Each row comes from the steps of one walk. Every step used is in the known rows, and no mark comes twice. Write the walk behind each row, first mark first.
Known rows:
fene > dibep > pumi: [ 0.83  0.59 -0.13 -0.76  2.52  1.33 -0.05  2.44  1.21 -1.11 -0.12  0.15
 -1.44 -2.87 -1.61  0.38  2.07 -1.22 -0.30]
pumi > ruzavev: [ 0.99  0.13 -0.91 -4.58 -0.23 -1.50  1.43  1.08 -0.02  1.14 -2.55  1.70
  1.03  0.83 -1.93  0.53 -1.09  1.28 -0.42]
pumi > ruzavev > dibep: [ 1.49 -0.14 -0.01 -4.57  1.02 -1.01  2.65  0.42 -2.41 -1.30 -0.49 -1.36
  0.76  1.23 -1.05 -1.01 -1.89  2.52  0.65]
fene > fugok: [-0.62 -0.29 -0.54 -2.40  1.94 -0.03 -0.42 -1.27  0.78 -1.43 -1.03  0.42
 -1.82 -1.64 -0.18  0.64  3.50 -0.73  0.49]
pumi > ruzavev > fugok > fene > dibep > podu: [-3.27  0.05  0.16 -1.91 -3.19 -0.79  0.40  2.06  0.29  1.53  0.80  3.23
  3.47  0.60  3.57  1.13  0.40  2.43  3.13]
dibep > podu > fugok > fene: [-0.04  0.70  0.67  3.38 -3.20 -1.09  0.94 -0.65  1.74  0.24 -0.47  4.20
  1.84  1.84  1.34  1.65 -0.78  0.52 -1.21]
podu > fugok > fene > dibep > pumi: [-0.06 -0.93  1.18  2.80 -0.29 -0.31 -1.02  2.38  3.20  1.72  0.69  1.19
 -1.26 -0.64  2.23  1.81  0.43 -1.34 -3.02]
fugok > pumi > ruzavev > dibep > podu > fene: [-0.71 -0.26  0.74 -0.12 -1.65  0.45  0.59 -2.56 -3.53 -1.05  0.54 -1.85
 -0.83  4.91 -2.51  0.37 -6.19  1.16 -0.53]
fene > podu > fugok > pumi: [ 2.04 -0.49 -0.07  3.62  2.47  1.50 -2.80  1.17  2.14  3.34 -0.78  1.60
 -2.42 -2.33  0.76 -0.34 -0.58 -3.78 -2.77]
fene > fugok > pumi > ruzavev: [-1.36 -0.70 -0.08 -3.65  1.05  0.32 -1.89  0.43  0.45  1.92 -2.55  0.29
 -4.16  0.09  0.06  0.87 -0.81 -2.15 -1.90]
fene > dibep > podu > fugok: [ 0.06 -0.16 -0.54  1.95 -0.28  0.43 -1.09  0.80 -0.04 -1.44  1.15  2.89
 -1.26 -0.41  0.98  2.40  1.62 -0.98 -0.90]
fugok > fene > podu > dibep > pumi > ruzavev: [ 0.80  0.00 -0.38  2.04 -1.48 -1.99 -0.89  3.19  2.27  1.41 -0.52  1.95
  1.27  0.34 -1.21  0.38 -1.92 -0.02 -0.90]
fene > dibep > pumi > ruzavev > fugok: [-0.31 -0.94  1.60 -3.21  1.10 -0.87 -0.01  2.85  3.19  1.71 -1.54  0.50
 -0.59 -3.49  1.28  0.07  3.42 -0.35  1.38]
dibep > fugok > pumi > ruzavev: [ 0.54  0.07 -0.39 -3.37 -0.88 -0.65 -0.14 -0.29 -0.25  2.71 -3.32  0.83
  0.00  0.34  0.83 -0.97 -1.56 -1.27 -1.79]
pumi > ruzavev > dibep > podu: [ 0.61  1.30 -0.07 -2.81 -0.80 -1.09  2.82  0.56 -2.51 -3.20 -0.25  1.55
  1.65  1.30 -1.42 -0.25 -1.56  2.62  2.57]
fene > podu > dibep > pumi > ruzavev: [ 2.41 -0.04 -0.67  0.90  0.76 -1.60 -1.01  2.92  2.14 -0.06 -1.45  1.48
 -0.78 -1.63 -2.89  0.16  0.17 -1.31 -0.54]
ruzavev > dibep: [ 2.25  0.42  0.25 -1.96  2.57  1.25  2.90 -1.14 -2.38 -2.93  0.58 -2.81
  0.42  0.09 -1.08 -1.63 -0.11  1.85  0.58]
pumi > dibep > podu: [ 1.44  2.85 -1.20  1.87 -0.88 -0.13  2.44 -0.73 -1.68 -3.34  0.61 -0.76
  2.04  0.12 -3.88 -0.52  1.76  1.47  2.22]
dibep > fugok > fene > podu: [-0.87  0.80 -1.91  0.62 -1.56 -1.97 -0.31  0.70  1.13  1.80  0.47  3.55
  5.85 -2.07  2.72 -1.75  1.91  0.68  2.76]
fugok > fene > dibep: [-1.37  0.10 -1.58 -1.23 -0.14  1.55  0.23  1.39 -1.72  0.60  2.04 -0.14
  1.70  1.26  1.26  0.98 -1.32  1.53 -0.49]

Which walk is each row?
[-0.87 -1.39  0.97  0.18 -1.97 -2.59 -1.26  3.92  3.50  3.40 -0.28  2.71
 -0.95  0.52  2.04  2.38 -1.18 -0.52 -3.19]  podu > fugok > fene > dibep > pumi > ruzavev
[ 1.30 -0.17  2.67 -2.85  0.46 -2.12  1.66  1.13  4.79  2.05 -4.19  1.51
  0.59 -3.22 -0.10 -0.86  3.15  0.01  1.23]  dibep > pumi > ruzavev > fugok
[-0.47  1.06 -1.64  0.88  0.10 -0.25 -0.06  2.01  0.91  1.85  0.74  2.78
  4.16 -1.07  0.29 -0.85 -0.35  0.99  1.81]  fugok > fene > podu
[ 0.54  1.33  0.09  5.39 -3.75 -1.65  1.58 -0.84  0.49 -0.47  1.49  0.60
  2.28  2.28 -0.19  0.58  0.04  1.46 -0.62]  pumi > dibep > podu > fugok > fene
[-2.39 -0.79  1.13  1.97  0.33  2.10 -1.26 -4.72 -2.62 -3.53  2.25 -3.17
 -3.58  2.38 -0.62  0.62 -1.51 -0.71  0.32]  ruzavev > dibep > podu > fene > fugok > pumi
[ 1.40  1.77  0.09 -0.17  0.82  1.22  3.15 -1.05 -2.47 -4.84  0.82 -0.04
  1.35  0.01 -1.42 -1.04  0.07  1.82  2.52]  ruzavev > dibep > podu
[-0.78  2.00 -0.46  2.88  0.57  1.85 -0.67 -1.35 -1.04 -2.45  0.66 -1.86
 -3.10 -0.58 -1.81 -0.21  1.98 -2.00  0.68]  fene > fugok > pumi > dibep > podu
[-2.63 -0.02 -0.79  2.72 -2.29 -2.00 -0.46 -4.42 -1.23 -3.45  2.55 -2.23
 -0.22  1.97 -3.27  1.33  2.77  0.90  2.24]  pumi > dibep > podu > fene > fugok
[ 1.57  0.56 -0.26  4.56  0.22  0.46 -0.65  1.76  2.19 -0.26  0.47  0.64
  0.97 -0.87 -1.16 -0.28 -0.23 -0.75 -0.86]  fugok > fene > podu > dibep > pumi
[-0.79  0.16  1.60  0.01 -0.92 -2.99  0.16  3.85  6.01  4.44 -1.85  3.81
  3.97 -3.87  2.04 -1.45  2.31  0.37  3.49]  dibep > pumi > ruzavev > fugok > fene > podu
[-0.05 -0.18 -1.18 -1.20  1.46  2.80 -1.69 -0.14 -1.91  0.61  0.32 -1.34
 -1.37 -1.20  2.16 -0.66  0.51 -2.17 -1.67]  fene > dibep > fugok > pumi
[ 2.40  1.55 -0.49  1.42  1.74  2.61  0.99 -1.02 -2.04  0.32 -0.10 -4.81
 -1.56  0.52 -3.07 -1.71 -1.17 -0.54 -2.09]  fugok > pumi > dibep
[ 1.81  0.16  0.00 -2.10  1.00 -0.45  2.61 -2.48 -2.14 -2.90  0.34 -2.24
  2.16 -1.07  1.52 -2.46  2.11  1.49  1.61]  ruzavev > dibep > fugok
[ 1.98 -1.32  0.62  1.02  1.98 -0.14 -1.74  2.19  0.19  2.73  0.27 -0.23
 -2.22 -0.60  1.65 -0.98 -3.03 -1.91 -1.91]  fene > podu > fugok > pumi > ruzavev > dibep
[-1.60  0.43  0.67 -1.87  0.65  0.92 -0.45 -0.02 -1.81 -2.47 -0.16  0.18
 -3.52  0.77  0.51  0.21 -1.20 -0.90  1.06]  fene > fugok > pumi > ruzavev > dibep > podu
[-2.86 -0.44  0.35  2.11 -0.70  1.33 -2.49 -4.16 -0.43 -1.20  0.17 -0.06
 -3.38  1.95 -1.57  1.87 -0.78 -1.92 -0.61]  dibep > podu > fene > fugok > pumi
[-0.40 -0.19 -1.84 -2.51  0.60  0.07 -0.49 -0.18 -1.45 -1.00  0.84 -0.01
  1.24 -1.73  1.87 -0.29  3.13 -0.06  0.62]  fene > dibep > fugok
[-3.67 -1.01  0.16 -0.54 -2.33 -0.88 -2.70 -2.47 -0.22  0.43 -0.89  1.34
 -2.94  3.22 -1.56  2.57 -2.43 -1.27 -0.61]  dibep > podu > fene > fugok > pumi > ruzavev
[-1.04 -0.35  1.95  0.33  0.59  1.09  0.51  1.61  3.19  1.42  0.52 -0.43
  1.21 -2.84  3.04 -0.33  3.05  0.27  1.08]  ruzavev > fugok > fene > dibep > pumi
[-0.10 -1.58 -0.03  0.52 -1.63 -1.34 -0.52  0.71  1.12  2.84  0.14  0.43
  3.09  0.50  2.51 -0.40 -0.16  1.58  0.93]  pumi > ruzavev > fugok > fene > podu > dibep
[ 2.13  0.26  0.67 -0.81  1.95  2.20  1.36 -2.52 -2.50 -1.26 -0.15 -3.51
 -0.58 -0.61  1.82 -2.97 -0.44 -0.64 -0.83]  ruzavev > dibep > fugok > pumi
[-2.28 -2.80  1.08 -2.33  0.43 -0.21 -1.70 -3.26 -2.47  0.12  0.97 -4.53
 -4.15  3.48 -0.22  0.56 -3.51 -0.04 -1.65]  podu > fene > fugok > pumi > ruzavev > dibep
[ 2.26  0.44  1.45  1.53  1.97  2.80  1.35 -2.09 -0.22  1.71 -0.60 -5.95
 -0.78 -1.49 -0.21 -2.78  1.73 -0.48 -0.37]  ruzavev > fugok > pumi > dibep
[ 0.98 -0.12 -1.74  3.00 -0.25  0.87 -0.53  0.29 -0.92  0.02  1.67 -0.10
  2.01  1.27 -0.15 -0.11 -1.54  0.74 -0.83]  fugok > fene > podu > dibep
[-1.37 -1.75 -1.44 -1.04  0.26  0.63 -1.06 -1.93 -2.52 -0.16  2.47 -2.53
 -0.12  2.08 -1.85  1.73 -1.13  1.16 -1.04]  podu > fene > dibep
